Each row comes from the steps of one path. Every step used is in the known rows, and no mark comes twice. Write the path behind each row, first mark first.
In the rows, zero is written as 128.
Known rows:
Y R V H P: [ 78 122 144 107 138 131 117 100 117  77 122 116 161  85 115 147 130 125
 118 148 113 126 152 112 148 121 112 136 113 119 194  99 121  93  86 112
 120 153 114]
G B A: [116 143 153 123 133 108 139 127 131 160 133 134 129 233 116 108 130 137
 121 136 157 101  98 115 113 108 127 155 115 102 150 136 128 159 117 139
 145 107  98]
S N B: [153 133 129 125 129 135  92 137 138 111 130 104 128 186 138 108 142 125
 121 117 136 124 133 119 137 120 131 135 125 126 144 133 127 154 143 130
 145  93 142]
K B: [100 126 138 132 125 103 155 127 128 131 132 137 127 172 134 150 139 129
 129  96 140 118  98 113 131 114 123 137 108 136 162 128 132 125 112 139
 155 100 117]
N B G R W: [150 120 110 153 134 113 110 116 117 143 132 147 124  93 126 103 132 126
 118 151 119 119 140 156 156 124 135 144 136 150 113 125 130 110 143 120
  98 134 144]
N B S G: [161 142 108 127 142 123  94 141 144 120 137 113 124 174 138  96 133 133
 116 131 123 113 129 127 155 130 126  88 140 131 152 143 129 123 126 113
 114  89 133]
S G R V H: [ 82 125 130 136 137 164  67 122 123 102 112 100 141  57 118 145 120 128
 112 126 111 118 158 117 147 123 131 131 130 124 151 113 123 116 129 124
 123 141 142]
Y R W: [113 116 126 138 116  73 135 118 107 137 127 141 126  62 117 148 125 121
 146 120 126 134 120 142 105 120 130 157 119 112 121 123 127 118 135 141
 129 179 102]
Q B Y R: [119 120 137 135 126 124 168 126 131 102 130 111 146 125 131 140 126 134
 101 129 138 134 125 136 122 136 130 125 132 129  82 141 128 122  95 133
 122 129  87]
K B S G R W: [118 131  90 123 131  92  78 136 122 141 128 114 105  92 131 112 120 126
 104 130 120 126 149 155 169 125 143  99 125 133 166 134 130  77 152 141
  91 157 123]
R W: [110 120 137 140 120  99 151 122 104 128 130 144 126 109 122 154 123 124
 150 110 129 128 106 131  99 119 125 159 120 114 125 127 128 137 145 139
 153 159 117]
V B: [113 126 147 124 120 143 185 128 130 144 136 143 122 101 117 178 134 131
 179  95 136 124  88 113  94 124 124 144 124 118  86 130 126 154 118 134
 156 111 112]
Q B S: [122 132 131 114 132  99 188 131 135  88 136 117 142 168 123 137 137 142
 109 131 133 123 106 132 119 132 125  99 130 123 138 138 129 109 104 141
 140 119 102]
K B M: [110 129 144 137 120 143 156 129 136 143 138 139 129 172 128 142 125 129
 128  98 129 143 102 122 151 128 135 131 108 162 164 132 133  96 104 119
 148  89 114]
N B: [141 128 140 139 132 126 133 131 129 125 137 140 136 170 136 122 142 136
 130 119 141 120 101 113 123 116 121 140 127 128 143 131 130 154 123 128
 145  89 132]
S G R: [114 132 125 151 125 150  83 132 135 131 117 110 112  81 122 136 122 131
 147 118 118 116 146 118 122 126 143 139 138 119 112 124 128 143 154 133
 110 121 138]
G B S N: [137 140 116  94 139 130 111 139 143 115 134 104 123 223 154  94 119 134
 110 133 128 122 142 133 138 131 134  92 124 123 153 138 133 121 133 137
 140 102 113]
Q B Y R M: [154 117 138 136 122  93 155 133 117 111 139 108 143 119 129 133 120 131
 103 142 134 163 130 150 110 138 132 118 135 123  83 145 122 128 128 127
 107 164  89]
G R: [106 122 138 133 119 153 133 121 126 128 119 142 121  94 119 146 125 139
 156 124 134 129 125 119 108 125 137 146 125 115 124 115 129 144 138 146
 133 121 126]
K B M R: [105 126 139 136 118 131 152 125 143 151 132 143 123 138 124 136 127 122
 127 106 131 148 113 132 155 142 130 131 109 161 153 130 129  94 104 122
 117 133 119]
Q B G: [118 127 132 157 132  94 194 120 134  91 134 118 145 155 120 144 143 125
 108 122 118 104 114 134 131 128 124 134 135 149  96 133 129 114 102 118
 140 105 123]
Q B M R V H: [ 87 119 156 130 133 131 158 119 131  86 127 109 166  94 104 147 130 127
  81 135 124 153 129 132 150 147 119 128 123 154 148 124 122  79  84 118
 124 174 119]
G R V: [ 73 120 141 135 121 154 144 116 118 124 114 145 138  42 113 167 122 139
 132 111 132 135 118 123 136 123 131 137 126 113 120 111 130 132 115 145
 151 143 129]
M R N B: [166 125 122 129 127  90 107 134 123 152 124 140 121 141 138 109 144 121
 135 143 139 137 130 122  96 130 122 136 127 127 131 128 127 157 157 135
 119 156 145]
M R V: [ 69 120 139 136 118 124 170 111 121 122 118 146 139  55 115 170 127 125
 134 100 132 136 108 127 129 133 111 136 121 113 114 118 126 137 102 139
 149 174 127]
S N: [119 132 134 122 119 144 118 130 133 105 125 104 123 156 129 143 129 119
 147 100 123 123 135 117 113 123 134 141 120 114 124 126 126 153 146 138
 164 115 130]
K B G R: [106 128 115 145 127 130 143 112 136 140 127 140 120 126 129 134 132 131
 121 122 121 110 131 140 167 126 136 129 120 158 133 120 130  97 112 126
 116  96 134]
B Y: [110 126 142 126 120 187 165 121 123 121 127 139 133 157 141 148 110 129
 148 106 132 129 110 124 114 133 126 132 124 121  95 133 129 149 115 126
 154 100 108]
B G R V: [ 82 124 122 149 126 159 162 103 124 123 116 145 139  45 114 156 120 129
 126 117 112 119 129 146 162 128 130 132 133 140  96 112 130 107  99 121
 143 127 138]
Q B F: [113 141 161 130 128  94 179 135 128 115 131 113 135 200  91 141 156 134
 105 128 148 109 103 122 105 111 126 148 122  84 130 138 128 153 106 139
 151 129 105]
H P: [110 129 147 123 128 143 150 115 126  98 127 128 136 161 125 142 129 130
 155 129 118 116 125 102 117 117 119 144 117 118 160 114 126 141 124 120
 134 110 123]
N B S G R: [155 137 102 129 142 145  67 138 147 130 129 113 114 126 133  85 131 142
 112 148 125 120 149 134 164 132 137  88 146 129 146 134 130 119 142 124
  85 100 142]
G R V H P: [ 73 122 148 105 141 178 103 102 116  80 113 118 155  83 113 141 125 136
 119 157 115 127 157 107 150 120 121 137 118 122 194  95 124 107 114 123
 113 141 136]
B S N: [129 140 115  93 121 148 130 127 139 102 126 110 119 171 132 124 126 125
 137 117 118 126 139 135 131 131 130  99 122 113 145 132 129 120 134 136
 153 114 119]
Q B: [109 124 150 145 129  94 177 134 127  93 132 116 144 156 119 155 143 139
 116 115 138 122 102 113 102 123 126 142 125 126 120 133 128 141 118 142
 152 120 113]
R N B Q: [175 125 124 114 130  76 125 153 119 129 133 145 119 204 144 103 134 119
 131 147 136 129 125 103  93 112 115 151 127 135 176 122 139 129 160 129
 150 131 175]
N B Y: [145 127 138 131 130 177 139 130 128 126 137 140 138 187 150 113 123 133
 119 123 142 128 108 123 136 127 122 126 130 134 112 140 131 151 112 118
 138  78 122]
M R W: [106 116 128 138 113  84 147 117 110 136 126 147 121  72 118 148 126 116
 149 115 129 135 117 142 103 132 122 159 121 112 116 123 125 139 146 144
 122 201 122]
M R: [102 125 139 132 116 119 156 113 132 129 122 144 124 105 120 150 130 124
 155 110 132 129 112 122 107 137 117 145 122 114 115 123 126 151 126 140
 129 153 125]
S G: [116 134 130 155 127 130 108 134 132 119 125 110 123 132 127 147 126 124
 147  99 117 106 124 109 114 124 131 138 132 119 116 132 126 148 139 122
 141 112 131]

Which path is each row?
[ 79 119 146 139 115 163 171 115 133 134 123 150 143  56 110 159 113 122
 132 103 120 156 113 137 150 145 124 130 124 140 115 124 126 105  94 118
 143 164 123]
B M R V
[168 125 118 121 124 142 114 132 120 153 125 141 122 159 155 102 125 121
 121 143 137 143 139 133 108 141 123 123 132 134  98 139 128 156 146 127
 112 146 135]
M R N B Y
[194 134 100 127 138 113  53 146 131 140 139 110 112 117 133  78 125 138
 114 163 124 151 156 148 153 135 139  83 149 122 149 140 124 124 175 121
  68 132 142]
N B S G R M
[122 132 132 155 145 115  91 144 137 131 134 110 124 183 151 117 120 131
 119 117 126 102 127 110 121 124 133 133 137 131 127 141 131 146 141 125
 126  99 126]
S G B
[175 139 127 116 123  67  93 131 119 176 126 128 122 171 107  94 149 124
 121 154 154 119 127 127 105 106 135 152 119  96 155 134 124 149 138 136
 125 142 114]
Y R N B A
[151 134 123 110 136 127 144 127 136 120 141 142 134 183 135 104 137 141
 122 136 136 124 106 131 140 127 119  98 129 125 161 134 131 122 112 126
 133  89 119]
N B S
[197 128 106 137 130 127  64 129 133 128 137 105 116 131 133  83 132 118
 115 153 110 146 174 158 163 129 144 120 138 142 113 130 124 133 178 112
  91 120 159]
S N B G R M
[118 123 142 128 135 173 148 131 128 133 134 140 136 213 162 116 104 138
 118 126 139 123 114 123 119 131 126 125 128 134 102 141 132 148 113 129
 143  88 102]
G B Y
[173 126 118 129 127  77  97 135 119 150 129 134 124 132 138 108 144 125
 132 144 137 134 135 120  98 120 132 134 128 125 137 129 128 138 146 133
 127 134 126]
Y R N B
[ 74 119 145 124 118 136 196 120 130 143 126 146 131  16 109 191 129 126
 157  91 137 138  94 129 122 136 112 130 124 116  72 121 126 144  93 136
 148 175 121]
M R V B
[171 130 126 131 129 102 112 140 114 141 129 138 126 179 142 115 143 127
 135 136 139 127 120 111  92 115 128 138 127 128 142 133 130 155 157 134
 150 114 142]
R N B
[127 130 129 138 143  89 106 160 144 120 136 118 115 209 154 103 114 121
 117 128 123 103 129 102 123 118 118 144 136 138 159 129 136 125 143 123
 128 119 159]
S G B Q
[118 124 150 124 111 170 184 126 144 164 136 147 116  71 110 164 122 122
 177 106 123 154 105 134 117 150 127 134 124 144  74 132 126 126 110 118
 118 143 113]
V B M R
[141 120 137 134 116 120 119 123 111 138 130 136 117  87 117 138 121 133
 158 138 128 159 130 132  98 127 136 140 129 110 124 124 122 152 172 141
 113 152 129]
G R M
[175 130 105 142 129  90 123 120 125 149 126 141 122 144 141  99 142 111
 127 147 117 119 142 140 123 137 120 130 134 151 107 129 129 130 144 111
 108 140 156]
M R N B G
[127 140 112 124 128 134 122 132 138 118 127 112 119 144 129 128 121 128
 141 113 113 112 129 128 131 131 127  94 136 117 137 136 129 119 128 120
 131 109 120]
B S G
[ 82 120 143  98 136 184 124 100 118  79 118 113 164 104 129 135 109 123
 107 150 111 133 159 122 159 132 113 121 116 128 162 109 120  95  77 104
 115 141 102]
B Y R V H P
[113 118 132 132 131 159 138 121 123 131 131 142 154  91 137 127 121 133
  94 122 138 141 116 140 169 129 121 115 133 130 105 133 130 122  79 117
 135 122 110]
N B Y R V
[ 78 120 143 124 122 172 170 120 125 145 123 145 128   4 106 186 125 138
 157 103 135 138 105 128 129 127 131 132 129 116  79 116 129 137 108 144
 149 141 123]
G R V B
[ 90 132 110 108 142 168  80 120 128  96 113 102 135  66 119 130 113 133
 106 141 109 124 162 132 165 134 131  89 135 121 171 116 126  83 119 124
 111 142 133]
B S G R V H
[ 84 123 129 138 122 139 212 105 136 145 128 151 131  18 110 184 128 116
 152  95 114 125 106 150 150 143 111 124 132 139  48 120 124 118  78 111
 138 160 129]
M R V B G
[152 138  90 116 128 133  73 139 124 143 112 108 102 104 133 111 116 127
 141 146 111 127 170 135 109 135 149  92 140 118 130 131 130 116 175 138
 107 146 137]
B S G R N
[148 129 117 150 134 147 121 116 137 134 133 142 130 125 128 105 136 134
 125 146 122 114 134 141 160 127 131 131 137 152 115 121 130 122 122 115
 103  85 147]
N B G R
[121 119 117 158 132  83 154 117 114 108 130 122 133  76 112 136 133 128
 101 146 115 123 142 160 135 129 139 147 137 149  89 129 127  96 137 135
 106 162 125]
Q B G R W
[180 131 104 140 135 173  40 150 124 152 117 106 112 137 156  88 117 125
 114 152 125 131 174 128 126 132 148 116 148 138  95 141 129 150 177 124
  97 114 149]
S G R N B Y
[115 125 147 106 120 118 199 141 137 131 138 150 112 128 121 164 127 122
 177 109 133 124  93 110  94 120 111 155 124 125 118 117 133 133 119 129
 158 128 146]
V B Q
[176 132 100 101 134 126  95 136 122 147 126 139 114 144 137  86 134 140
 124 169 136 137 146 138 119 130 138  94 132 125 159 126 133 121 158 140
 110 120 140]
G R N B S
[156 140  95 104 126 144  99 146 131 162 121 111  91  64 125 136 122 130
 163 138 115 129 158 137 102 138 145  89 142 120  89 135 129 124 167 137
 105 145 131]
V B S G R N
[167 141 131 113 120  78 105 127 122 177 122 134 117 181 109  93 151 121
 125 153 154 122 124 126 104 117 124 152 120  98 148 134 122 167 148 139
 116 163 134]
M R N B A
[ 81 116 143 108 123 145 183 137 129 133 126 155 120  32 107 174 119 131
 152 116 133 139 110 122 128 122 115 146 129 124 111 104 133 113 111 141
 152 160 155]
G R V B Q
[188 144  93 121 139 101  73 151 126 137 130 108 115 180 148  88 135 124
 118 145 117 119 149 128 122 127 135  87 141 130 152 143 130 122 160 119
 118 114 142]
R N B S G
[151 131 123 152 136 125 149 117 136 126 140 141 135 171 134 116 140 125
 125 126 120 106 113 131 151 122 120 131 133 152 120 131 130 126 109 103
 133  74 141]
N B G
[143 128 131 128 110 135 136 129 123 157 118 140 118 114 122 133 117 112
 157 127 117 157 139 131  92 146 136 136 120 143 115 130 129 122 149 125
 126 167 129]
B M R N
[177 132 106 147 136 119  34 150 125 149 118 108 111 120 140  98 136 128
 124 149 123 124 165 117 114 121 147 129 143 130 126 131 131 150 186 132
 101 124 160]
S G R N B
[158 133 127 116 128 189  97 138 138 112 133 105 133 203 155 101 123 123
 111 119 136 131 143 129 149 130 133 121 127 131 111 144 130 154 133 120
 143  84 130]
S N B Y
[148 124 142 140 124 149 130 130 145 149 138 145 131 139 123 107 130 128
 129 132 131 150 120 130 149 143 127 133 128 155 132 132 129 123 116 111
 105 121 132]
N B M R
[182 133  97  99 132  80 110 133 123 147 131 136 123 145 138  93 136 128
 122 158 134 139 140 139 113 130 129  93 132 123 156 131 127 107 134 133
 114 134 118]
Y R N B S
[ 87 118 138 112 145 161 119 116 119 115 125 126 162 138 153 118 104 130
  83 146 133 133 137 131 149 133 122 117 122 133 136 129 127 100  77 120
 131 130  93]
G B Y R V H
[160 131 130 105 130 112 103 156 144  97 135 114 121 213 141  98 136 114
 118 126 131 123 137 111 139 116 118 148 126 130 173 122 134 130 147 129
 147 113 176]
S N B Q
